Every row comes from one small tree of marks. The marks that hang from a mark follow it in brackets, in the order of their numbers. Every link used is in the known rows. Which tree was each row made from?
Known rows:
q_225{q_34{q_56 q_972{q_748}}}: 0.582 3.802 2.809 0.614 2.935 3.014 2.009 0.351 0.431 1.296 2.286 -0.158
 -0.687 4.146 1.294 -1.969 -0.270 2.727 1.026 -0.239 -0.274 -1.063 1.932
q_380{q_897 q_955}: -0.708 3.254 -0.229 -0.132 -1.510 -0.378 -0.296 1.579 0.290 1.246 1.402
 1.225 0.960 -2.164 1.475 2.209 0.303 1.167 0.682 0.944 2.931 -0.018
 0.314
q_897{q_380{q_955{q_34{q_56 q_225 q_972{q_748}}}}}: -0.516 8.355 1.826 -0.077 2.723 2.656 3.226 0.199 0.045 2.876 3.552
 1.280 -0.334 0.655 2.922 -0.412 -0.752 4.165 3.145 0.713 3.052 -0.293
 0.634
q_897{q_380{q_955{q_34{q_972}}}}: -0.853 5.644 0.141 -0.235 0.267 1.374 1.084 -0.994 -0.550 2.308 0.844
 0.821 -0.515 -2.532 2.620 1.285 -0.982 1.006 1.683 1.141 1.679 0.743
 -1.018
q_955{q_34{q_56 q_225 q_972} q_380{q_897}}: 0.597 8.448 2.435 0.259 1.100 2.552 1.947 0.867 1.249 0.466 5.719 1.991
 0.372 2.487 0.855 -0.128 -1.495 4.778 2.705 0.061 2.267 1.155 1.345
q_34{q_56 q_972}: 0.897 2.853 1.331 0.846 1.083 2.097 1.537 -0.009 0.556 0.166 2.356 0.890
 -0.607 2.811 0.062 -0.566 0.366 1.842 0.951 0.055 0.233 0.800 1.004
q_398{q_34{q_56 q_225 q_972} q_707}: 3.529 4.635 4.979 -0.658 4.376 2.489 0.906 0.930 1.082 -1.498 4.341
 0.072 0.311 8.903 -0.908 -2.216 -0.919 2.746 2.846 0.086 0.144 1.481
 4.011
q_499{q_34{q_56 q_225}}: 1.490 3.331 3.091 0.033 2.565 2.004 3.275 1.415 2.307 0.541 3.912 1.101
 0.561 1.606 0.017 -0.489 0.385 3.235 3.764 -0.802 2.066 1.073 2.620
q_398{q_34{q_972{q_748}} q_707}: 1.082 1.172 2.092 -1.407 3.326 1.390 0.052 1.118 0.253 -0.485 0.965
 0.357 0.096 6.130 1.349 -2.516 0.524 0.877 0.648 1.441 -1.757 0.188
 0.710
q_380{q_897 q_955{q_34{q_225 q_972{q_748}}}}: -1.325 6.718 0.725 -1.473 1.185 1.760 2.114 1.037 -0.244 2.715 3.443
 1.146 -0.378 0.382 3.396 -0.250 -1.588 2.250 2.999 1.144 2.244 -0.695
 -0.864
q_225{q_34{q_56}}: 1.370 3.095 3.047 1.043 1.654 1.368 0.265 -0.103 0.892 -0.046 1.833
 -0.950 0.219 2.187 -0.621 -0.901 -0.837 1.990 0.629 -1.315 0.477 0.042
 3.195
q_499{q_34}: 0.107 0.294 0.772 -0.333 0.890 0.907 1.881 0.939 1.688 0.682 0.748 0.877
 0.345 -1.296 1.014 0.279 1.055 0.821 1.986 0.126 0.415 0.973 0.026
q_707{q_398{q_34{q_225}}}: 1.235 1.911 3.992 -0.760 2.986 0.717 -0.973 0.061 0.949 -1.386 1.863
 -0.962 0.765 5.918 -1.375 -0.848 -1.769 0.462 2.123 -0.172 -0.506 1.000
 3.704
q_56{q_34{q_225 q_972}}: 2.089 3.400 3.770 -0.789 2.195 3.092 1.997 0.923 0.226 0.845 3.014
 -1.564 -1.582 4.060 1.905 -0.327 -1.238 0.758 2.649 -0.046 0.651 0.802
 1.742
q_56{q_34}: 1.170 0.962 1.973 -0.163 0.558 1.034 0.380 0.818 0.677 0.242 0.558
 -1.637 -0.558 0.520 1.223 0.076 0.051 0.114 0.181 -0.171 0.268 0.865
 1.363
q_707{q_398{q_34{q_972{q_748}}}}: -0.272 1.100 2.492 -0.657 3.191 1.808 -0.039 0.361 0.642 -0.187 0.724
 0.197 0.052 5.983 1.024 -1.721 -0.170 0.558 0.976 1.247 -2.304 0.385
 1.400
q_380{q_897 q_955{q_34{q_56 q_225 q_972{q_748}}}}: -0.743 8.510 1.657 -0.438 1.875 2.318 2.846 1.177 0.615 2.373 5.013
 1.695 -0.067 1.593 2.535 -0.693 -1.067 4.086 3.114 0.696 3.018 -0.149
 0.711
q_398{q_34{q_972} q_707}: 2.091 1.546 2.640 -1.165 2.462 1.284 -0.624 0.435 0.474 -1.282 1.281
 -0.014 0.094 6.025 0.134 -1.539 -0.353 0.088 1.083 1.002 -1.469 1.273
 1.427
q_897{q_380}: 0.277 1.230 -0.271 0.005 -0.554 0.593 0.058 -0.029 -0.483 0.459 -0.125
 0.170 0.216 -0.695 1.081 1.652 0.398 0.923 0.026 0.577 1.797 -0.264
 0.093
q_499{q_34{q_972}}: 0.358 1.395 1.172 -0.452 1.450 2.404 2.722 0.679 1.395 1.075 1.607 1.191
 -0.520 0.279 1.686 0.218 0.737 0.746 2.735 0.680 -0.111 1.218 -0.437
q_398{q_34{q_972}}: 1.645 2.105 1.985 -0.198 1.161 2.600 0.425 0.733 0.201 -0.223 0.789
 1.073 -0.458 4.274 0.454 -0.629 -0.300 0.352 1.503 0.157 -0.846 0.331
 1.290
q_955{q_34{q_972} q_380}: -0.989 3.959 0.447 0.152 0.744 1.064 0.804 -0.597 0.492 0.645 1.237
 1.247 -0.333 -0.785 1.240 -0.698 -0.974 1.504 0.826 0.409 -1.054 1.194
 -1.285

Which tree is each row?
1.142 2.246 3.475 0.613 2.610 0.657 -1.061 -0.024 1.919 -1.901 1.736
 -0.050 1.177 5.369 -1.865 -1.056 -0.211 1.900 0.758 -0.240 -0.671 1.860
 4.390 => q_707{q_398{q_34{q_56}}}
0.051 7.801 1.917 -0.128 0.697 0.520 1.176 0.710 1.137 1.075 4.490 0.963
 0.747 -0.382 0.642 0.466 -1.621 3.525 2.805 -0.412 3.738 0.784 2.052 => q_380{q_897 q_955{q_34{q_56 q_225}}}
1.257 2.988 3.039 -1.163 2.783 3.345 2.845 1.741 0.026 1.799 2.718
 -1.313 -1.472 4.296 2.980 -1.179 -0.562 1.364 2.283 0.454 0.455 -0.401
 1.087 => q_56{q_34{q_225 q_972{q_748}}}
0.707 1.649 3.101 -0.385 2.470 1.557 -0.803 -0.253 0.731 -1.045 1.013
 -0.234 0.003 5.815 -0.340 -0.751 -0.910 -0.125 1.158 0.758 -2.071 1.559
 2.161 => q_707{q_398{q_34{q_972}}}
2.121 4.883 3.631 0.031 3.566 3.986 2.552 1.891 0.700 0.448 3.758 1.603
 -0.223 7.300 0.652 -2.311 -0.095 3.612 3.168 -0.296 0.512 -0.745 3.214 => q_398{q_34{q_56 q_225 q_972{q_748}}}
-0.804 7.075 2.144 -0.063 3.237 2.104 3.158 0.190 0.560 2.473 3.700
 1.042 -0.555 1.278 1.945 -2.097 -1.234 3.272 3.227 0.066 1.384 -0.098
 0.646 => q_380{q_955{q_34{q_56 q_225 q_972{q_748}}}}
1.112 4.459 4.801 -0.189 4.921 2.944 1.466 0.747 1.378 -0.427 3.874
 0.337 0.274 9.052 -0.123 -2.454 -0.780 3.053 2.727 0.281 -0.602 0.439
 4.031 => q_707{q_398{q_34{q_56 q_225 q_972{q_748}}}}
1.821 3.673 4.930 0.189 3.704 1.239 -0.305 0.280 1.821 -1.778 3.325
 -0.429 1.122 7.213 -2.050 -1.323 -1.310 2.446 2.371 -0.749 0.214 1.547
 5.319 => q_707{q_398{q_34{q_56 q_225}}}
0.644 4.017 3.007 -0.273 3.915 3.808 4.975 1.869 1.929 1.728 4.488 1.790
 -0.292 3.678 1.976 -1.441 1.096 3.930 4.282 0.210 1.288 0.146 1.217 => q_499{q_34{q_56 q_225 q_972{q_748}}}
-1.279 4.617 -0.542 -0.611 -1.023 -0.629 -0.301 0.262 0.401 1.259 1.413
 0.819 0.559 -3.318 1.669 1.143 -1.012 0.997 0.842 0.649 2.077 0.648
 -0.610 => q_380{q_897 q_955{q_34}}
-0.730 0.926 0.637 -0.738 2.030 2.572 3.378 1.447 1.266 2.009 1.425
 1.623 -0.497 0.588 2.932 -0.826 1.576 1.342 2.327 1.166 -0.380 0.102
 -1.413 => q_499{q_34{q_972{q_748}}}
-0.175 6.769 1.465 -0.716 0.464 1.886 1.328 0.694 0.245 0.757 4.156
 1.515 0.122 1.298 1.587 0.303 -2.056 2.810 2.590 0.465 1.565 0.668
 -0.301 => q_955{q_34{q_225 q_972} q_380{q_897}}
0.682 3.851 2.005 0.107 2.865 2.961 3.031 0.996 0.293 1.124 3.638 0.912
 -0.649 4.876 0.876 -1.887 -0.034 3.109 2.264 0.122 0.907 -0.857 1.152 => q_34{q_56 q_225 q_972{q_748}}
1.866 2.534 3.464 -1.829 4.384 2.049 0.919 1.505 0.197 -0.330 2.562
 0.013 0.075 8.027 1.033 -2.679 -0.723 1.523 2.336 1.111 -0.749 -0.213
 1.617 => q_398{q_34{q_225 q_972{q_748}} q_707}
-0.148 7.018 1.503 -0.757 1.329 2.007 1.934 -0.677 -0.622 2.293 2.534
 0.387 -0.694 -0.645 2.614 1.036 -2.056 1.657 3.270 0.726 2.518 0.358
 0.006 => q_897{q_380{q_955{q_34{q_225 q_972}}}}
1.588 4.197 2.693 0.387 2.225 2.696 2.344 0.198 0.406 0.221 3.924 0.463
 -0.631 4.644 -0.191 -0.856 -0.856 2.512 2.599 -0.419 1.065 0.423 1.974 => q_34{q_56 q_225 q_972}
1.537 4.163 3.408 0.921 2.265 2.779 1.351 -0.322 0.613 0.301 2.622
 -0.541 -0.701 3.981 0.221 -0.960 -1.050 1.973 1.353 -0.761 0.022 0.209
 2.603 => q_225{q_34{q_56 q_972}}
-0.979 4.579 -0.166 -0.101 -0.232 -0.142 0.012 -0.711 -0.155 1.781
 -0.053 0.470 0.280 -4.184 1.934 1.457 -0.738 1.062 0.912 0.661 2.074
 0.456 -0.516 => q_897{q_380{q_955{q_34}}}
-0.265 7.161 1.009 0.641 -0.027 1.878 1.251 0.534 1.360 0.387 4.025
 2.382 0.472 0.565 1.092 -0.013 -0.325 4.074 1.068 0.369 1.250 1.614
 0.333 => q_955{q_34{q_56 q_972} q_380{q_897}}
-1.185 4.985 1.326 -0.630 2.623 1.961 2.340 0.452 0.043 1.615 2.663
 1.285 -0.383 1.299 2.297 -1.994 -1.300 2.657 2.171 0.428 -0.236 -0.267
 -1.130 => q_955{q_34{q_225 q_972{q_748}} q_380}
1.268 3.394 3.876 0.535 3.043 2.117 -0.151 -0.104 1.605 -1.308 2.611
 0.238 0.275 6.911 -1.076 -1.178 -0.492 1.795 1.457 0.267 -1.270 2.091
 3.784 => q_707{q_398{q_34{q_56 q_972}}}
0.455 8.804 2.376 0.292 1.966 2.465 2.469 -0.502 0.131 2.054 3.894 0.959
 -0.489 0.524 1.720 0.550 -1.543 3.518 3.447 0.211 3.329 0.967 1.550 => q_897{q_380{q_955{q_34{q_56 q_225 q_972}}}}
-0.424 8.036 1.755 -0.096 1.762 2.713 2.737 1.545 1.010 1.316 5.383
 2.364 0.404 2.844 2.032 -1.179 -0.655 5.326 2.400 0.521 2.047 0.040
 0.523 => q_955{q_34{q_56 q_225 q_972{q_748}} q_380{q_897}}
-1.096 4.302 -0.376 -0.176 -1.151 -0.262 -0.526 0.607 0.828 0.228 1.844
 1.549 1.054 -2.223 1.139 0.684 -0.625 2.291 0.142 0.428 1.159 0.898
 -0.517 => q_955{q_34 q_380{q_897}}
0.323 8.853 2.264 -0.219 1.141 2.074 2.074 0.490 0.807 1.575 5.342 1.276
 -0.063 1.424 1.412 0.353 -1.843 3.432 3.432 0.138 3.248 0.985 1.461 => q_380{q_897 q_955{q_34{q_56 q_225 q_972}}}
-1.129 6.552 0.378 0.364 0.840 2.037 1.922 1.301 1.130 1.170 3.777 2.828
 0.526 0.807 2.270 -0.768 0.410 4.692 0.753 1.025 1.130 0.569 -0.405 => q_955{q_34{q_56 q_972{q_748}} q_380{q_897}}
2.814 3.088 4.226 -1.598 3.671 1.849 0.264 0.868 0.349 -1.204 2.903
 -0.413 -0.004 7.814 -0.120 -1.760 -1.415 0.777 2.606 0.556 -0.570 0.969
 2.496 => q_398{q_34{q_225 q_972} q_707}
-0.850 5.356 0.050 -0.315 -0.622 1.277 0.408 0.353 0.547 0.657 2.613
 1.861 0.139 -0.518 1.933 0.645 -0.858 2.165 0.829 0.917 0.668 1.096
 -1.263 => q_955{q_34{q_972} q_380{q_897}}
